What can hang from each mark
fasof: bibel
lokul: vuri
movi: genu
zoka: bibel nite
vupim: nite
bibel: genu lutef votak zoka
tifimeg: bibel
nite: lokul tifimeg
lutef: movi
tubag: kirum vuri
keges: nite
zomur: bibel nite
vuri: kela lokul

Each row was made from one small tree. The marks that hang from a mark follow it in brackets, in alphabetical order. Every link used is in the known rows. Write each row's tree.
Known rows
zomur{bibel{genu lutef votak}}: [-36.1   4.1   9.7   9.2  50.8  17.8  29.3 -18.4  -8.0 -19.0  -8.8  -3.1
  -4.5   7.2 -46.8  43.5 -28.1 -17.3  11.2  43.0  -3.2 -52.4 -16.9  52.3
  23.5 -35.4  -6.2]
tifimeg{bibel{genu lutef zoka}}: [ -4.0   1.8  23.1   0.3  51.2  11.3  25.8 -30.4 -19.5 -23.5 -26.7   8.6
  -9.6 -26.3 -55.2  58.5 -11.5 -29.3  17.3  32.0  36.2 -24.5 -22.2  34.2
   0.6   5.0  11.2]
zomur{bibel{genu lutef{movi} votak zoka} nite}: [-53.6  15.5  24.4  40.3  56.3  31.0  47.7 -38.0   9.1 -50.3 -29.1   1.4
 -10.1 -14.7 -64.4  53.8 -46.3 -23.5 -14.3  36.2  17.9 -57.7 -59.6  66.4
  15.4 -22.2  12.3]
fasof{bibel{lutef{movi{genu}} votak zoka{nite}}}: [-25.7  -9.9  18.4  42.9  12.7  -9.7  34.4 -63.8   8.8 -13.6  -5.9   4.2
  10.4 -16.0 -15.5  52.2 -50.0  -1.0   4.6  39.5   4.9 -15.5 -63.1  36.5
   2.0 -20.5   4.4]
fasof{bibel{genu}}: [-33.4  -2.9  15.3 -14.1  -0.2  12.6  -4.3 -17.3  -4.4 -11.6  16.2 -13.5
  -1.5  15.3  -4.4  16.3 -21.2 -11.1 -11.9  26.5   8.5  -8.3   6.0   9.9
   3.9 -27.1   7.3]
bibel{genu lutef zoka}: [-15.7 -18.9  16.3   1.6  28.2  16.0  29.6 -26.0 -12.2 -24.6 -31.2   9.0
  -0.6 -10.8 -53.1  47.7 -21.5 -29.8  22.7  29.4  29.0 -16.0 -33.7  38.3
  16.0  11.1  -8.8]
tubag{kirum vuri}: [ -0.7 -12.6   0.8  17.7  30.6  16.3  -7.2 -13.2  25.7  -2.7 -17.7 -23.7
  15.7  29.5  -8.9 -13.8   3.0  -6.8  37.3 -25.1  -5.7   1.8  -5.5 -39.5
  20.1  29.5  13.1]
vupim{nite{tifimeg{bibel{votak}}}}: [ -1.7   8.3  -0.3  21.6  46.5  20.3   3.0  14.7  14.3  21.2  10.8 -29.8
 -29.7 -22.2   7.1   6.9  11.3 -25.3  -9.6   0.9 -16.4   1.4  13.9  27.2
 -16.9 -10.0  17.9]
lutef{movi{genu}}: [ 46.1  -3.3  -6.3   7.7 -11.3 -15.9   7.9 -14.8   2.9 -16.1  -4.1 -10.5
  15.1 -16.7  17.5   3.0 -10.6   1.7  11.6   6.3  -8.9  22.7 -27.4 -17.2
   5.1  -7.2   8.9]
zomur{nite}: [-26.0  20.6  -4.3  25.4   6.3   7.2   6.3   4.1   1.5 -16.9  -3.5  -1.5
  -2.3  10.9  -8.0  -2.7  -7.4   2.6 -24.8  -5.9  -0.3  -6.7  -3.1  -7.9
   1.3  -3.4   9.8]
vuri{kela lokul}: [-32.4  13.9  18.0  36.5 -13.6  -7.6   2.6  27.4   2.6  11.2  12.6   2.5
  -1.9  -9.2  22.4   5.5  -1.6   9.9   6.4 -17.1   2.0 -31.2 -14.7  18.4
  25.8   4.2   2.3]
vuri{kela}: [ -1.0   8.1  -1.4  15.4 -17.5 -10.8   1.4  19.5  -4.0  -0.7   4.9   9.9
  -3.1   4.1   9.2 -10.6   1.9   6.3   1.8 -15.6   4.4 -26.6   0.8   9.3
  11.1   7.5 -10.2]
zomur{bibel{genu votak} nite{lokul}}: [-85.9  26.1   9.9  17.7  54.7  37.4  30.4   4.0  -2.9 -24.8  -1.8 -17.2
  -4.5  37.4 -43.0  32.2 -18.2 -18.3 -22.3  30.7  -1.2 -25.7 -18.1  61.4
  21.0 -53.3  11.6]
fasof{bibel{genu lutef{movi} votak}}: [-24.9  -7.6  19.8   6.2  20.1   7.6  24.5 -41.9  10.6 -22.4  -5.0  -8.7
  -2.2 -18.0 -23.1  27.7 -32.5 -20.9   2.5  60.1  -3.4 -29.9 -32.2  37.7
  18.4 -26.2   3.9]
tubag{vuri{lokul}}: [-30.5  -5.1  21.0  18.0  21.2  11.4 -12.3  -6.4  28.5  12.5   1.7 -21.7
   8.2  -6.2   5.0  14.5  -5.8   5.1  28.4 -12.2  -8.5  -2.2 -21.8 -15.9
  25.9  10.8  20.6]
tifimeg{bibel{lutef votak zoka{nite{lokul}}}}: [-54.0   5.3  23.4  29.4  64.4   8.6  44.5 -33.1 -12.0   4.4 -18.7  18.8
  -5.7 -15.1 -55.0  63.0  -2.2 -19.7   7.6  36.7  21.5 -20.5 -40.1  70.2
  -2.4  -6.1   8.2]
tifimeg{bibel{genu lutef{movi} votak zoka{nite}}}: [ -4.4   1.5  14.3  22.4  63.7   4.4  46.2 -65.2 -24.6 -36.7 -23.3   8.5
 -13.4 -40.1 -46.5  61.4 -20.7 -19.2   2.9  43.2  16.6 -42.0 -49.5  61.3
  -6.7 -15.0  19.0]
zomur{bibel nite}: [-46.4  32.4  10.8  30.1  15.7  19.4   4.2   5.6   5.6 -17.5  10.2   2.5
  -4.3  15.7 -16.9  10.8 -18.6   5.4 -38.4  -6.4   5.9 -31.2   1.3  -0.6
  -0.8 -17.8  17.0]
nite{lokul{vuri{kela}} tifimeg{bibel{lutef}}}: [-26.8  10.3  29.1  47.4  14.5  -0.6  22.4  24.2   6.1   5.5 -29.4  18.9
 -20.2 -34.7 -46.2  31.6  26.8 -31.6  19.9  23.1  16.3 -21.2  -2.4  27.0
  22.3  39.1  25.0]
movi{genu}: [ 24.9  -0.3 -12.2   5.2  -1.8 -12.4   4.4  -1.3  -6.0  -3.8  -2.2 -11.9
  14.3   9.4  10.5   9.7 -10.5   5.2  17.7   2.1  -8.0  20.0 -10.7 -13.6
   7.2 -14.1  -1.3]
bibel{zoka}: [-15.1  -6.2  13.1   3.9   9.5   8.4   8.0 -11.0   6.4  -2.4 -14.5   5.1
  -3.5  -6.1 -17.3  19.8 -10.7  -6.2   5.3  -5.6  21.6  -1.4 -21.0  25.6
  -6.6   8.7  -2.1]
keges{nite{lokul{vuri{kela}} tifimeg}}: [-32.2  -5.5   9.4  52.0  -7.5  17.5  13.7  30.4  17.2  -9.0 -16.5   6.4
 -10.7  -4.3 -33.4   5.8  14.9 -19.7 -16.3 -17.5   0.9  -4.9  -0.2  24.0
  15.7  21.5  16.4]
keges{nite{lokul tifimeg{bibel}}}: [ -8.4  -1.6  10.3  16.1  34.8  32.6  11.7  23.0   7.9   7.0  -0.1 -10.7
  -5.6 -12.9 -32.6  16.8  28.3 -27.6 -38.5 -13.8  13.4  29.1   3.2  18.8
 -13.2 -15.3  28.0]
tifimeg{bibel{genu zoka{nite{lokul}}}}: [-39.3   0.2  20.6  -3.0  47.2  20.7  27.4 -29.5 -37.0 -16.3  -4.1   5.9
  -5.5  -0.7 -39.8  57.9   2.6 -25.3  -8.1  22.8  35.9   0.8 -19.6  50.1
 -10.8 -15.8  23.2]
bibel{genu lutef{movi} votak zoka{nite{lokul}}}: [-39.8 -24.2  18.5  18.0  43.8  19.6  59.0 -49.3 -15.1 -28.2 -29.7  10.3
   3.7 -16.9 -56.7  59.0 -18.6 -37.0  11.9  53.8  16.6 -12.6 -70.0  81.0
  18.6  -7.7  -0.7]
zoka{bibel{lutef{movi} votak} nite{lokul tifimeg}}: [-39.2 -34.4   5.5  33.9  23.9  23.7  60.8 -19.3  -6.2   2.6 -13.5  20.7
   4.2 -27.0 -26.0  38.9   7.7 -32.5  -9.8  36.4  -8.4   7.6 -36.0  46.8
 -13.3 -23.5   6.5]
nite{lokul tifimeg{bibel{genu}}}: [-14.6  -6.4  13.8 -12.8  40.8  28.7  17.5  20.0 -14.7   2.5  -8.3 -23.4
 -11.7  -5.3 -30.8  28.1  28.2 -42.5  -3.8  18.6  20.1  30.1   0.8  39.4
   1.6 -22.7  25.5]
tifimeg{bibel}: [ 11.9  20.7   6.9  -1.4  23.6  -4.4  -3.6  -4.9  -6.3   0.5   4.3  -0.1
  -8.9 -15.8  -2.7  10.4  10.5   1.1  -6.6   2.1   7.2  -8.1  12.7  -3.7
 -15.6  -6.2  19.8]

Write each row's tree
[ 14.8 -10.0   6.0  29.9  27.0  -9.7  40.4 -37.4  16.6 -17.6 -37.8  -3.3
  10.4 -29.6 -27.1  40.8 -31.0 -11.8  38.3  30.2   0.5  -2.2 -71.3  40.0
  14.9  -3.6  -6.9]
bibel{lutef{movi{genu}} votak zoka}
[ 33.5   2.4  12.9  35.4  26.2 -16.2  32.1 -53.6 -19.4 -24.4 -14.4  18.8
   8.6 -45.6 -22.9  57.1 -18.8  -5.9   7.7  21.6  22.3  -5.9 -49.0   3.6
 -10.8   7.0  24.7]
tifimeg{bibel{lutef{movi{genu}} zoka{nite}}}
[-24.5 -31.2   2.5  10.2  22.0  28.1  26.0 -13.8 -24.9 -13.9 -13.7  -9.7
 -12.8   5.7 -30.0  37.1  -9.3 -25.9 -12.3  -5.7  25.1   7.5 -21.8  50.5
  -6.5 -14.5   7.2]
bibel{genu zoka{nite{tifimeg}}}
[-34.6 -14.3  17.3  30.2   2.4  28.8   3.6  20.6  24.1  11.6  -6.6  -9.9
 -17.8 -16.5 -13.8  13.2  14.4 -42.9   6.3  16.4 -11.0  26.9   9.9   6.2
   7.3  41.8  22.6]
vupim{nite{lokul{vuri} tifimeg}}
[-23.3  -2.2  11.2  14.3  26.0  17.4  16.4  12.3 -17.2  18.1   8.0  -2.4
 -10.0  -6.9 -15.3  23.5  30.3 -21.3 -25.5   1.9  15.1  25.4   1.3  25.3
 -14.3 -13.6  29.3]
zoka{nite{lokul tifimeg{bibel}}}
[-86.0  21.4  22.8  52.8  14.2  33.6  23.3  33.9   1.0 -30.6 -14.1  -3.3
 -21.4  19.3 -48.9  28.0  -3.5 -28.0 -21.4   8.6  12.8 -35.2  -2.0  42.8
  31.0  -4.2  30.6]
zomur{bibel{genu} nite{lokul{vuri{kela}} tifimeg}}
[  8.7  16.9  15.0  45.7  27.6  12.8  24.9   1.5  11.2 -18.2 -20.4   0.0
 -15.3 -49.7 -32.1  15.3  10.1 -26.5 -30.6   9.7  15.2  -3.1 -20.7  -2.8
  -3.0  11.5  37.4]
zomur{nite{tifimeg{bibel{lutef{movi}}}}}
[-23.7 -15.7   2.8   3.5  21.0  14.4  21.5 -35.1 -32.7 -26.3  -6.7   4.5
  -3.8   9.4 -25.6  40.2 -20.6 -10.2  -6.0   7.6  21.4 -12.7 -22.3  37.1
  -6.6 -11.3   2.6]
bibel{genu zoka{nite}}
[  8.8 -29.6 -17.3  43.9  19.1  -0.1  54.0 -32.3 -15.6  -9.7 -13.6   7.7
  10.9 -24.5  -3.9  40.5 -14.9 -11.8   4.2  25.6 -23.6   6.0 -36.3  17.2
 -16.7 -39.8   5.1]
zoka{bibel{lutef{movi{genu}} votak} nite{tifimeg}}
[ 13.1   2.9   6.6  14.2  23.0  21.5  -6.8  20.7   6.7  17.9  17.6 -18.1
 -23.9 -29.1   8.9   6.2  17.3 -29.3 -17.4  -9.1  -0.4  13.8  24.0  -5.0
 -20.3  11.3  24.8]
vupim{nite{tifimeg{bibel}}}
[-31.2  -6.4  30.8   5.2  35.5  28.4  18.6  17.0  11.1  19.5 -19.2  -7.7
 -14.6 -19.5 -37.1  34.9  24.1 -35.3  -3.2  -1.7  39.7  32.7 -19.9  51.6
 -12.8   1.7  23.3]
nite{lokul tifimeg{bibel{zoka}}}
[-17.7  -7.0  25.3  29.6  13.5  -6.7  28.2 -47.5  30.9  -9.6 -17.7  -5.6
   9.3 -22.6 -19.3  44.2 -46.4  -9.2  21.8  41.6   7.7  -7.0 -63.5  37.4
   9.6 -16.0   0.0]
fasof{bibel{lutef{movi{genu}} votak zoka}}
[-15.5  26.0   2.7  31.3  31.1  17.3   6.9  20.9   2.5  -3.9  -6.0 -15.4
 -20.4 -10.3 -16.0   4.9  14.7 -11.6 -37.2 -14.8  11.0   5.7   9.2   1.6
 -14.8 -14.0  34.4]
zomur{nite{tifimeg{bibel}}}
[ 35.8  11.4  18.0  12.4  20.1  -8.7  13.9 -23.8   1.2 -13.1  -9.7  15.4
  -3.2 -56.1 -19.5  19.9   5.5 -13.5   0.7  27.2  11.3 -16.8 -17.3  -8.1
  -2.7  17.7  23.3]
tifimeg{bibel{lutef{movi}}}
[-37.9   1.6   3.6  21.0  49.2  15.9  25.9   5.8 -10.1  21.1   1.3 -13.6
 -15.6   0.0 -18.3  25.5  25.3 -17.0 -17.5  10.9  -0.9  12.9  -7.0  58.0
 -11.4 -34.9  22.4]
zoka{nite{lokul tifimeg{bibel{votak}}}}
[-73.2  -8.5  -3.3  16.7  38.0  13.7  41.7 -46.4 -33.9 -28.5 -13.1  16.2
  -4.4  14.3 -28.2  54.2 -10.5 -12.1   9.7  52.6 -24.4 -25.2   1.4  42.4
 -13.2 -35.0  17.3]
zoka{bibel{genu votak} nite{lokul{vuri}}}
[  7.2 -13.2  -0.9  42.6  26.3 -13.2  45.8 -53.2  -5.0 -21.3 -26.6   6.9
  11.1 -22.4 -22.9  48.2 -34.6  -2.7  21.7  27.8  -1.6 -10.6 -70.6  39.0
   7.1  -7.8  -2.4]
bibel{lutef{movi{genu}} votak zoka{nite}}
[-20.4  -8.4  15.6  13.8  75.7  24.3  40.0 -14.9  -3.2  -8.0 -40.3 -16.3
 -24.3 -24.1 -62.1  57.1  -5.8 -40.5  18.3  28.9  23.1 -16.3 -31.5  80.6
   3.3 -20.0   9.6]
nite{tifimeg{bibel{genu lutef votak zoka}}}
[-31.6  -8.9  20.2  39.2  35.4  19.9  -6.6  -3.7  31.7   9.3  -9.9 -30.6
  16.8  16.7   3.9   2.5  -1.2  -3.1  42.6 -27.6  -8.8  -4.1 -21.8 -30.1
  33.8  26.1  25.6]
tubag{kirum vuri{lokul}}
[ -5.1 -16.9  -2.7   2.4  34.1  10.5  47.9 -44.2 -13.8 -32.6 -20.4  12.4
   3.5 -27.7 -23.7  38.0 -18.9 -22.7  15.0  52.8 -13.6 -29.7 -26.2  30.8
  -5.7 -31.6  -1.7]
zoka{bibel{genu lutef{movi} votak}}
[ 47.1 -10.0   0.0  19.8  -4.2 -17.3  21.4 -20.6   2.1 -18.8 -16.7   3.9
  20.1 -30.5  -6.2  19.7 -15.1  -9.4  24.5  26.9  -3.8  11.1 -39.9 -17.1
  18.6   9.5   2.0]
bibel{lutef{movi{genu}}}
[-60.8   1.1  20.8  40.3  46.3  14.5  35.6 -37.4  -3.9  -6.0  -7.9  22.1
  -6.2  -0.6 -48.7  58.2 -35.1  -2.1  -5.0  19.7  13.2 -58.5 -38.0  63.9
   1.0 -15.7  -3.5]
zomur{bibel{lutef votak zoka{nite}}}
[-37.5 -25.0   2.4  12.0  36.6  18.3  63.1 -49.8 -33.4 -28.9 -10.2  23.9
  12.3 -14.5 -32.3  54.4 -10.0 -30.4   1.1  63.1  -9.3 -17.2 -36.6  46.4
  -3.8 -34.6   2.1]
zoka{bibel{genu lutef{movi} votak} nite{lokul}}
[-46.7  -7.1   8.9  50.1 -16.2   2.6  17.9  19.0  -7.5   2.1  -9.1  13.5
 -14.4   2.2 -17.0  12.9  17.6 -12.6  -2.1  -1.4   2.9  -9.0  -1.7  29.7
  15.6  22.9  16.7]
zoka{nite{lokul{vuri{kela}} tifimeg}}
[-27.3   3.7   9.2  20.8  73.6   7.7  42.3 -52.8 -34.0 -25.1 -21.1   7.7
 -14.1 -13.2 -53.8  68.2 -20.8 -16.6   8.7  38.3  17.3 -44.7 -30.7  65.3
  -4.3 -22.6   8.3]
tifimeg{bibel{genu lutef votak zoka{nite}}}
[-14.5  28.6   2.6  56.2  33.5   1.1  35.8 -21.2  14.7 -32.4 -12.4  -4.7
   9.4  -8.2 -25.9  31.3 -39.4   0.0  -6.7  29.0 -14.9 -32.3 -47.6  14.9
  21.0 -31.0  12.6]
zomur{bibel{lutef{movi{genu}} votak} nite}
[ -4.5 -10.4   2.1  17.0  21.1   1.6  40.3 -37.5   5.1 -13.6 -16.2  23.4
   4.2 -36.2 -12.3  25.8 -13.0 -10.3   9.8  37.1 -16.0 -26.7 -25.4  18.5
 -14.7 -16.5  -1.7]
zoka{bibel{lutef{movi} votak}}
[-36.5  -8.2  21.5  28.3  49.2  20.6  47.1 -58.0 -14.2 -37.7 -13.5  12.6
  -6.1 -19.4 -52.7  64.6 -42.4 -18.3  -6.4  39.0  15.3 -58.6 -56.8  73.8
   6.8 -23.5   7.0]
zomur{bibel{genu lutef{movi} votak zoka{nite}}}
[-21.5  -2.3  10.2  33.9  65.3  30.0  36.3  10.5  13.8   8.5 -18.6  -6.5
  -7.0 -19.9 -59.6  33.8  17.9 -34.9 -17.1  15.4   2.2   5.0 -17.5  51.6
   3.9 -20.6  15.0]
keges{nite{lokul tifimeg{bibel{lutef votak}}}}
[-39.3 -16.1   2.1  21.5  49.9  11.4  45.5 -48.1 -27.2 -24.4 -25.4   7.4
  -4.9   3.5 -51.5  57.5 -30.4 -18.4  14.5  35.6   9.7 -36.7 -42.7  69.3
  11.4 -16.1 -11.0]
bibel{genu lutef votak zoka{nite}}
[-28.5 -15.1  -6.9   1.3  43.1  13.3  44.0 -32.4 -23.0 -20.5 -18.0  12.5
   2.2  -0.8 -30.3  44.5 -18.8 -19.8  20.7  47.9 -13.9 -32.6  -8.3  35.3
  -3.3 -38.6 -12.1]
zoka{bibel{genu lutef votak}}
[-63.8 -14.6   7.0   4.2  47.1  23.5  41.4 -29.2 -23.1 -13.8 -15.4  -6.2
  -2.4  23.5 -39.8  49.6 -13.6 -22.5   5.7  29.0  12.6  -3.8 -40.6  86.3
   6.5 -30.8  -3.5]
bibel{genu votak zoka{nite{lokul}}}
[-31.5  13.5  12.8  21.1  52.9  34.4  22.7   1.7  -8.7 -25.8 -24.9 -20.6
 -25.7  -7.4 -44.3  36.9  -2.1 -30.5 -27.2  -6.2  34.9   1.6 -13.4  40.1
 -13.1 -19.0  32.6]
zomur{nite{tifimeg{bibel{genu zoka}}}}
[-21.4  -6.7  32.4  36.7  13.3  12.8  30.2 -44.0  -2.2 -21.8  -2.7  34.2
   0.9 -33.9 -39.4  50.0 -30.0  -9.3 -18.8  14.9  29.6 -42.2 -47.4  28.6
  -5.0  12.7  13.1]
zomur{bibel{lutef{movi} zoka{nite}}}
[-12.0  -1.6  17.6  10.5  27.4  32.5   3.1  31.8  10.2  27.1  15.7 -17.3
 -16.4 -21.8  -2.4  13.4  29.2 -45.3 -13.5   5.3   6.2  35.9  13.9  10.8
 -10.1  12.3  24.8]
vupim{nite{lokul tifimeg{bibel}}}
[  5.2   4.5  20.9   8.9  64.8   7.4  39.9 -48.1  -2.9 -32.2 -35.4  -0.9
 -13.6 -46.8 -50.1  53.8 -16.5 -28.2  18.7  45.2  19.0 -34.2 -48.8  63.4
  -0.1  -9.8  14.7]
tifimeg{bibel{genu lutef{movi} votak zoka}}
[  6.8 -29.5  -0.9  50.4  26.5   1.3  50.4 -33.0   3.0  -8.4 -33.0  -7.7
   2.6 -26.6 -28.0  44.9 -24.0 -18.9  14.8  15.7   2.5  10.7 -71.1  51.9
   6.0 -12.3   1.7]
bibel{lutef{movi{genu}} votak zoka{nite{tifimeg}}}
[ 18.9   5.1  32.2  16.6  29.1  -0.4  22.6 -35.0   8.2 -16.0 -24.9  20.9
  -7.3 -62.0 -36.1  39.3  -4.8 -19.2   6.4  21.3  33.4 -19.1 -38.7  17.5
  -9.8  25.9  21.2]
tifimeg{bibel{lutef{movi} zoka}}
[-51.9  22.5  30.3  46.2  15.5  -8.3  18.2 -18.5 -14.6 -11.3 -12.3  32.1
 -17.9 -16.7 -31.3  45.6   5.6  -2.6   3.1   6.5  28.1 -39.9 -11.3  37.9
  -5.0  30.7  30.4]
tifimeg{bibel{zoka{nite{lokul{vuri{kela}}}}}}
